Each row comes from the steps of one walk. Every step used is in the known rows, and no mark comes twice. Write the walk behind each row, first mark first.
In the rows, zero is written as 128.
Known rows
mafif/migok: [ 89 141 147 134 102 125 139 153  84  85  82 113 133 170 147 104 169 131
 100 128 149 122 125 104  97 136 155 108 108 151 167 148 126 158 113 167
 128 128]
tibi/tepe/takoz/vuro/pazekor: [ 74 139  97 150  94 107  82 122 111  89 106 156 142 199 138  94 145 137
  79 112 161 106 113 120 156 111 126  89 132 144 169 139 105 181 107 109
 150  89]
rupu/monop: [107 142 159 128 105  91 128 163  76  86  79 126 128 166 138 118 125 136
 106 111 115 101 106 100 114 124 204 113 159 157 167 136 106 147 182 137
 139  93]
monop/rupu/geguz/takoz: [125 127 152 128 146 129 140 138  87 108  85  74 130 137 159 107 142 135
 139 122 116 126  99  70 177  81 184 107 156 141 204 142 102 150 170 174
 127  87]
tepe/takoz/geguz: [ 93 117 159 144 129 120 123 128  84  83  91 152 134 179 129  89 131 135
 134 113 134 118 111 104 107 109 168 104 162 153 178 158 101 164 141 127
 135  93]
vuro/takoz/tepe/tibi: [ 95 129 129 141 173 144 130 146 112  86  92 172 127 167 150  89 144 149
 130 115 174 102 117 102 153 122 173 120 126 144 183 126 121 148 164 130
 113  58]
takoz/geguz/rupu/monop: [113 158 176 139 118  99 158 159  69  92  83 121 127 189 131  96 131 143
 119 120 119 124 100 120  82 120 233 114 148 163 187 142 116 138 176 120
 149  50]
rupu/geguz/takoz/tepe: [109 112 167 141 144 144 161 146  93 109  86 126 122 155 158 100 131 141
 153 136 151 136 123 100 196  90 235 109 120 140 188 135 110 149 156 139
 115  74]
mafif/migok/tepe: [ 69 135 146 130  73 126 149 145  92 101  83 125 125 153 154  95 148 134
  90 130 138 120 123 101  82 150 161 111 141 139 152 145 139 188 102 185
 117 123]
tibi/tepe/takoz: [ 78 131 140 151 104 113  99 131  99  86 100 171 126 187 122  96 160 125
 121 101 121 121 125 102 177 123 111  84 139 162 169 129 106 172 111 148
 121  77]
rupu/geguz/takoz: [113 125 148 134 131 127 156 151  80 103  83  92 124 158 145 110 132 136
 156 129 124 119 119  82 195  81 202  99 140 146 193 141 104 161 168 157
 133  82]
migok/mafif: [ 94 133 154 140  93 141 127 139 105 105  90 145 133 143 149 122 128 135
 136 106 124 109 118  89 108 124 196 118 142 141 179 142 132 156 137 177
 134  84]
monop/mafopo: [ 96 127 136 137 168 114 120 137  62 100  87 143 141 147 153 132 165 133
  86 114 118 131  92  93  86 118 143 126 195 142 162 161 130 144 128 160
 123 147]
geguz/pazekor: [ 82 153 161 149 128 115 153 158  79  69  75 142 133 175 141 113 147 135
  91 112 152 112 113  96 140  83 135 114 133 150 181 132 135 164 156 156
 148  97]
tepe/migok/mafif: [ 97 122 163 136 105 157 112 135 109  99  93 150 131 153 153  91 124 138
 152 104 135 108 111 102  75 123 177  73 119 138 171 131 131 161  99 191
 136  82]
pazekor/geguz/rupu: [116 152 152 164 148 145 166 150  61 120  84 165 136 165 140 115 165 133
 112 119 117 124 134 100 122 109 208 121 136 159 175 136 152 154 168 182
 139  56]
pazekor/geguz/mafopo: [125 138 159 153 150 137 146 174  41 109  82 176 149 145 124 121 136 144
 101 121 123 107 146 108 156 108 141 114 127 157 185 138 141 149 143 188
 130  79]
rupu/monop/mafopo: [107 139 144 122 155  98 123 150  63  88  80 134 134 153 150 131 140 135
  88 107  99 121  83  97  83 134 179 126 200 151 159 160 112 133 150 149
 127 137]
geguz/mafopo: [102 134 156 150 110 108 131 174  55  96  87 156 141 150 119 119 146 146
 106 120 140 117 125 116 145 100 122 110 142 156 187 135 132 152 135 167
 135  84]
monop/rupu/geguz/mafopo: [129 134 162 131 136 126 150 171  72 109  87 120 143 133 155 115 158 144
  99 127 134 132 110  91 161  99 133  95 155 150 210 136 113 133 135 177
 126  93]
takoz/vuro/pazekor/geguz/mafopo: [119 144 121 156 146 132 130 165  54 113  87 167 158 157 128 114 127 152
  71 127 152  93 139 123 158 103 156 115 114 143 188 139 139 159 126 157
 153  91]
pazekor/geguz/takoz: [124 130 147 153 155 144 143 142  57 108  78 135 136 152 130 110 129 135
 145 119 109  99 139  85 180  89 201 127 134 149 176 143 132 165 174 186
 128  83]
migok/tepe/takoz/geguz/mafopo: [ 88 120 165 142 113 122 136 150  72  96  92 178 133 163 114  86 111 148
 128 118 134 122 122 118 132 112 127 105 172 153 181 146 119 183 119 156
 128  73]
vuro/takoz/geguz/rupu: [103 148 155 158 143 115 140 137  84 103  87 135 135 191 146  97 154 144
 121 122 162 130 120 114 134 122 194 121 145 149 211 146 144 183 166 133
 137  44]
tepe/takoz: [ 84 117 145 148 116 125 117 135  96  90  88 170 128 170 133 109 151 127
 126 101 125 114 114  92 138 107 150 106 170 158 163 145 105 172 145 153
 137  94]
takoz/monop/mafopo: [ 93 114 149 134 192 122 100 145  72 101  85 133 135 156 136 133 159 139
  65 107 132 137  91  87  52 115 158 124 191 142 169 156 137 146 144 131
 123 115]
tepe/takoz/vuro: [ 79 118 125 144 146 134 107 138  93 102  96 177 125 188 138  97 150 135
 123  98 143 105 101 107 128 113 145  96 171 146 169 149 106 164 128 119
 156  86]
vuro/pazekor/geguz: [120 138 122 154 124 125 131 136  77 105  81 145 155 146 155 126 130 136
  74 128 133  97 140  91 126 104 193 121 125 143 165 144 136 167 170 169
 136 118]
pazekor/geguz/takoz/tepe/migok/mafif: [119 110 174 145 153 191 134 132 103 108  84 175 133 143 149  77 105 143
 178 109 138 109 130 107 131 117 229  92  84 134 172 124 139 159 113 207
 116  56]
vuro/pazekor/geguz/mafopo: [125 145 130 157 122 127 139 163  57 102  83 164 159 142 127 125 127 145
  73 130 139 101 148 111 160  97 147 121 114 154 183 136 142 161 143 182
 137  98]
mafif/migok/tepe/takoz/monop: [ 63 106 153 128 108 150 106 143 119  97  84 151 116 174 125  91 138 136
  83 108 148 127 118  90  86 137 160 100 146 150 152 144 123 199 131 152
 123  79]
vuro/pazekor/geguz/rupu/monop: [123 168 139 146 109 117 155 158  79 101  78 142 138 168 142 118 124 138
  86 119 112 107 117 109 124 119 243 127 129 163 168 131 128 152 195 161
 151  61]
tepe/takoz/vuro/rupu/geguz/mafopo: [112 131 152 132 154 159 123 173  96 105  84 165 140 155 143 103 146 149
 124 110 148 121 109 114 194 120 146  90 154 150 197 156 106 171 118 128
 150  69]

Write each row's walk
[121 112 191 136 167 177 118 146 109  91  80 137 133 146 169  69 133 146
 162 122 168 135 109 110 157 104 216  70 109 134 177 139 117 171 117 147
 120  74] -> vuro/rupu/geguz/takoz/tepe/migok
[109 118 162 139 153 132  97 137  88 101  87  93 135 140 134 106 146 141
  89 106 136 122  98  65 115  88 169 127 170 141 194 138 127 156 186 144
 129  61] -> geguz/takoz/monop/rupu
[ 95 111 132 136 200 120  88 138  88 103  80 137 139 166 151 136 156 144
  61 103 156 124 100  84 108 136 147 132 189 138 188 156 143 181 162 130
 119 107] -> vuro/takoz/monop/mafopo
[111 106 178 130 137 180 140 138 122 104  88 139 123 153 163  77 111 146
 191 117 151 126 112 107 150 110 229  68  87 131 185 125 117 153  98 183
 121  55] -> rupu/geguz/takoz/tepe/migok/mafif
[ 73 132 123 150 127 123  90 135  94  99 106 173 126 204 128  85 161 136
 114 102 140 110 113 114 165 127 118  80 142 148 174 134 106 173 100 116
 145  71] -> tibi/tepe/takoz/vuro
[ 82 138 168 147 137 119 155 136  89  63  79 156 133 190 125  91 125 137
 115 103 155 112 105 103 134  88 134 102 137 155 189 146 118 172 145 127
 151  86] -> tepe/takoz/geguz/pazekor
[ 94 107 178 146 150 136 114 141  91  93  89 171 130 165 158  77 146 142
 126 123 173 127 119 118  88 111 178  68 119 140 164 124 129 147 105 147
 121  96] -> takoz/tepe/migok
[120 115 168 122 161 134 128 148  99 112  83  85 132 145 169 117 159 140
  79 122 140 137  99  60 102 109 193  89 164 138 202 141 110 140 177 135
 128  83] -> takoz/monop/rupu/geguz
[ 93 128 147 140 153 147 136 150  97  84 100 167 125 159 140  85 147 144
 133 121 151 112 111 105 103 104 186 109 130 147 168 128 116 112 145 131
 121  69] -> takoz/tepe/tibi
[111 157 114 163 142 139 144 142  75 124  91 162 146 179 149 110 156 140
  83 126 144 114 129 112 116 104 207 120 121 145 177 141 150 161 152 153
 162  62] -> takoz/vuro/pazekor/geguz/rupu
[127 121 173 128 157 133 133 177  77 110  87 108 140 138 143 116 151 149
  80 125 147 136 108  85 140  96 134  95 150 149 216 132 118 138 154 152
 127  63] -> takoz/monop/rupu/geguz/mafopo
[ 89 130 159 147 115 115  87 141  84  84  97 143 133 182 137  71 163 136
 114 117 147 118 124 113 121 117 107  41 108 148 168 118 128 160  77 158
 123  89] -> tibi/tepe/migok
[ 77 111 154 140 115 124 133 123  91  98  92 156 126 166 138  79 113 137
 131 113 128 118 110 100  92 118 172 103 185 144 164 157 110 189 133 141
 127  90] -> migok/tepe/takoz/geguz
[106 127 147 127 169 163 120 149 117 108  81 147 135 161 170 102 155 139
 128 107 142 119  97  93 156 129 202  91 171 139 186 168 100 181 136 108
 150  92] -> tepe/takoz/vuro/rupu/geguz
[124 160 160 145 135 127 166 165  69 105  77 154 131 170 136 113 137 136
 110 111  98 109 122 103 126 128 247 119 143 166 172 133 129 143 195 169
 145  50] -> pazekor/geguz/rupu/monop
[ 73 135 130 128 118 137 138 151  96  95  95 151 119 146 137  85 132 141
 125 115 120  95 106  87  74 109 164 104 169 142 154 133 124 147 147 165
 128  78] -> migok/tepe/tibi
[123 135 162 134 145 150 131 151  97  99  75  95 135 143 157 109 138 138
 151 120 126 122 114  85 192 100 214 115 148 142 194 159 112 180 167 148
 133  82] -> vuro/rupu/geguz/takoz
[113 154 148 129 147 134 108 161  90  86  71 116 135 164 139  99 115 146
 124  97 123  94  90 110 146 141 228 132 167 142 174 159 111 175 179 105
 158  72] -> geguz/takoz/vuro/rupu/monop
[108 107 163 132 160 141 127 157  89 107  81  90 121 171 129 111 131 145
 126 123 144 128 116  75 156  84 210 101 135 145 197 137 114 161 186 124
 134  52] -> rupu/geguz/takoz/monop
[ 93 137 163 154 126 129 144 134  84  99  94 162 127 189 126  90 155 135
 139 113 135 140 108 113 100  96 179 108 155 163 186 150 118 160 142 135
 145  46] -> tepe/takoz/geguz/rupu
[ 58 133  92 131  72 129 113 126 123 100  95 150 135 179 150  87 130 138
  70 122 167 102 108 117 102 134 153 108 133 134 151 153 112 202  97 143
 149 119] -> mafif/migok/tepe/takoz/vuro/pazekor
[103 162 158 141  98 102 150 165  81  96  83 137 123 181 137 113 145 135
 114 113 110 121  99 113 109 121 222 113 158 166 174 130 121 144 183 147
 150  53] -> geguz/rupu/monop
[ 97 146 164 135 144 123 181 166  89  82  73 113 128 176 158 116 143 137
 104 122 156 121 110  84 175  82 160  90 127 148 197 134 121 157 154 149
 146  98] -> rupu/geguz/pazekor
[123 126 156 126 148 124 144 143  91 115  86  93 136 134 180 116 162 133
  99 125 127 129  98  64 133 110 181  93 174 139 198 143 105 137 161 157
 125 113] -> monop/rupu/geguz
[103 140  96 156 136 136 107 123  94 105  96 173 149 183 141  96 138 137
  75 112 141  96 136 109 176 120 149  95 117 145 166 137 119 178 123 139
 142  89] -> tibi/tepe/takoz/vuro/pazekor/geguz
[107 117 161 126 151 137 110 139 119 106  93 111 127 163 153 100 166 134
  88 108 134 140 107  65 159 117 142  70 154 150 201 132  95 153 139 132
 116  62] -> tibi/tepe/takoz/monop/rupu/geguz
[110 104 151 124 196 139 120 146  75 108  81 102 127 159 138 125 145 142
  99 116 129 144  93  76 120  96 187 113 177 141 187 160 119 153 152 135
 124  97] -> rupu/geguz/takoz/monop/mafopo
[ 96 101 156 117 151 146 124 138 126 121  85 117 120 138 165 101 141 137
  89 109 127 130  91  57 118 114 183  87 193 140 184 141 104 173 162 152
 119  80] -> migok/tepe/takoz/monop/rupu/geguz
[105 132 101 152 149 143 122 127  94 114  89 176 150 170 148 109 129 136
  84 113 141  91 130 100 142 109 182 111 134 142 162 149 121 174 145 144
 154 103] -> tepe/takoz/vuro/pazekor/geguz
[115 136 151 128 166 156 130 155 100 113  78 119 140 154 177 108 155 143
 112 121 149 121 101  93 140 134 208  93 162 130 191 164 117 170 149 109
 148  98] -> takoz/vuro/rupu/geguz
[119 110 160 149 180 155 114 148  69 110  76 129 132 161 116 111 125 143
 110 113 130 110 136  78 143  91 211 123 125 147 181 136 139 170 191 148
 130  49] -> pazekor/geguz/takoz/monop
[ 81 112 146 138 173 128  76 129  89  93  95 167 129 181 121 113 168 134
  72  93 124 143  98  92 108 126 102  98 179 154 165 150 121 160 110 130
 112  94] -> tibi/tepe/takoz/monop/mafopo
[ 70 141 126 117 108 145 144 152 102  87  93 131 119 152 135  74 144 139
 117 123 133 103 108  94  65 133 146 104 127 144 150 137 123 148 107 182
 123  97] -> mafif/migok/tepe/tibi
[122 156 150 136 185 125 156 153  58 109  76 156 136 157 144 126 152 135
  92 107  86 128  94 101  93 132 208 130 188 159 163 152 133 130 161 175
 131 102] -> pazekor/geguz/rupu/monop/mafopo
[ 92 146 158 148 158 109 156 141  89  66  72 129 140 187 144 102 123 148
  97 113 186 104 117 100 175 104 145 120 130 140 211 141 141 192 166 124
 139  82] -> vuro/takoz/geguz/pazekor
[ 84 142 139 147 145 152  76 136 112  90  94 173 140 175 145  88 164 138
 109  91 144 114 106 113 155 148 134  99 158 143 171 156 119 194 108 103
 142  72] -> tibi/tepe/takoz/vuro/rupu
[ 89 131 163 140  96 146  92 132 111  93  98 151 132 168 144  80 133 137
 143 103 132 116 120 107 108 133 140  57  94 142 176 116 135 163  69 188
 123  65] -> tibi/tepe/migok/mafif
[ 97 132 165 151 115 110 116 150  64  81 102 169 140 186  98  81 137 145
 124 116 140 132 128 129 167 114  86  87 126 165 200 138 112 160  93 139
 123  56] -> tibi/tepe/takoz/geguz/mafopo
[117 110 146 138 225 151 118 139  55 112  76 137 138 151 126 124 140 141
  90 108 113 125 112  77 110 106 181 137 175 142 175 159 142 156 159 159
 121 101] -> pazekor/geguz/takoz/monop/mafopo
[120 116 161 124 213 158 107 145  92 104  75 100 136 142 149 126 150 143
  98 110 128 145  87  75 122 112 196 129 188 136 185 175 126 171 152 127
 123 100] -> vuro/rupu/geguz/takoz/monop/mafopo
[109 147 163 130 152 122 172 153  99  84  74  96 135 150 171 112 157 136
  86 116 145 125  95  66 158  83 150  96 144 143 203 133 118 147 157 164
 138 104] -> monop/rupu/geguz/pazekor
[ 90 132 141 145 162 163  87 138 110  97  84 171 141 161 151  97 156 139
 114  91 143 108  98 107 125 136 168 119 179 139 167 169 119 195 134 107
 155  89] -> tepe/takoz/vuro/rupu
[ 98 127 142 142 158 151 137 147  91  78  95 155 122 164 125  76 135 146
 163 120 144 107 114 103 143  87 191 119 123 149 173 127 112 122 152 140
 124  49] -> geguz/takoz/tepe/tibi
